Each row comes from the steps of one path. Every step used is in the known rows, and no mark comes twice. Write the path behind each row, first mark first.
Known rows
baforok -> kuze: [-31   4  -1   7  -5  36  -7   4  11  -3 -19  11 -26  -1  17 -30]
tevotaf -> vevig -> fafulud: [ 23   8 -15  -9   0  -8   4 -23  -2  20   9 -19   2   6  29  18]
baforok -> fafulud: [ -4  11 -18   5   7  26   3   5   6  -5 -14   6 -22 -10  15 -25]
vevig -> fumida -> baforok: [-16 -20 -18   9   3   6   1  -8   1 -19   7  13  -7   3  -9  -1]
baforok -> fafulud -> vevig: [  3   5  -6   9   8  -7  16   2   3  12  -8 -17 -12 -14  27 -15]
fumida -> baforok: [-35 -15 -29   2   5  23   5 -18   4 -20 -12  26 -14   3  -8  -8]
vevig -> kuze -> baforok -> tevotaf: [-16   9   4  13   4  17 -21  16  -4  -3  -1  18   7  10 -37   0]
tevotaf -> vevig: [  0  -2 -16  -9  -7   7  -8 -17  16   4 -12  -4 -14  14  26  -3]
vevig -> fumida -> baforok -> fafulud: [  3  -7  -8   3   6  -2   7  14  -3 -24  13  11  -1 -10 -13  -8]
fumida -> baforok -> tevotaf -> vevig: [ -5  -2   5 -33  -3  -6 -10   0   8 -28 -21  17  14   5 -16   9]
baforok -> tevotaf: [-18   7  -8  -5  10  30 -10   3   8 -12 -34  13 -13  -5   4 -18]
kuze -> baforok: [-37  -2 -25  15   8  22 -13 -11   4  -1  -9  18 -16  15 -15 -19]
kuze -> baforok -> fafulud -> vevig -> fumida: [ 10   0   7  21  10 -35   1  17  -5  11  20 -21   4  -2  -8  -8]
tevotaf -> baforok: [-13   4  -6 -19 -18  28  -8 -18   5  -6 -15  14 -14   6   6  -9]
tevotaf -> baforok -> fafulud: [  7  18   6 -24 -17  21  -3   3   2 -11 -10  13  -8  -5   2 -15]
vevig -> tevotaf -> baforok: [  4   2   3 -21  -7  26  -4 -22 -10  -1  -2  14   9   6  -7  15]

Write each row's path
[ 22   8  13 -10 -10   2 -16   9   9   2  -3  -3  10   9   5  16] => baforok -> tevotaf -> vevig -> kuze
[ 24  17  14 -26  -7  18   1   1 -14  -6   4  13  15  -7 -11   8] => vevig -> tevotaf -> baforok -> fafulud
[ -2 -18  13  -2  10 -30   6   7  -5 -14  -4  -8  16 -10 -13  10] => fafulud -> vevig -> fumida -> baforok -> tevotaf
[ -7   2  16  18   6 -16  -8  12  -6  14   5  -5  16   6 -26  10] => fafulud -> vevig -> kuze -> baforok -> tevotaf
[ -9   5  -3  14  10 -18   5   7  -3  11   1  -7  -2  -2  -7 -14] => kuze -> baforok -> fafulud -> vevig
[-15 -21  21  10  -4 -25   8   9   0  -4  11  -9   3  -6   0  -2] => fafulud -> vevig -> fumida -> baforok -> kuze
[ 15  -3  -8   5 -13   5  -8 -10  11  14  12  -7  -6  18  20  14] => tevotaf -> vevig -> kuze
[ 30  11  26  -6 -22 -14  11   7  -8  17  21 -15   9  -6   7  12] => tevotaf -> baforok -> fafulud -> vevig -> kuze
[ -7  -7  -6   1   9 -18  22   0  -4  -7  -1   0   1 -14  -1  -4] => fumida -> baforok -> fafulud -> vevig
[ 29  18   6 -23   4 -13  -5  -4  -4   9  -7 -15  17  -1  13  19] => baforok -> tevotaf -> vevig -> fafulud
[ 19   4   2  23   2 -10  17  10  -3  22  17 -21  -5 -11  19   1] => baforok -> fafulud -> vevig -> kuze
[ 23  -3   3  16   7 -24  12  12   1  12  11 -30  -7 -14  25  -8] => baforok -> fafulud -> vevig -> fumida
[ -2 -11  -9  28   0  -1  12 -12   1  27  11 -19 -10   3  23   8] => fafulud -> vevig -> kuze
[-10 -11   2  -7   7   3  -7  11  -1 -30  -9  17   9  -5 -25   1] => vevig -> fumida -> baforok -> tevotaf
[ 11  -3  13 -19 -11  -9 -10   8   2 -17   3  14  23   9 -22  26] => fumida -> baforok -> tevotaf -> vevig -> kuze
[  8   5   6  11  20 -20   9   4 -18  15  14  -7  22  -3 -21   9] => kuze -> baforok -> fafulud -> vevig -> tevotaf
[ 21   3   2   7  20 -10  20  -2 -13  16   5 -18  11 -15  13   8] => baforok -> fafulud -> vevig -> tevotaf
[-20  12  22 -22 -29  31 -13   2   7  -8 -15  17 -12   3   4 -20] => tevotaf -> baforok -> kuze
[  3  -1  -3  10 -12  -6 -19  -4   5  13  22   2   5  29 -14  15] => tevotaf -> vevig -> kuze -> baforok
[ -8 -28  -7  13   6 -27  14 -12  -2  -1  12 -11   1  -2   2   9] => fafulud -> vevig -> fumida -> baforok
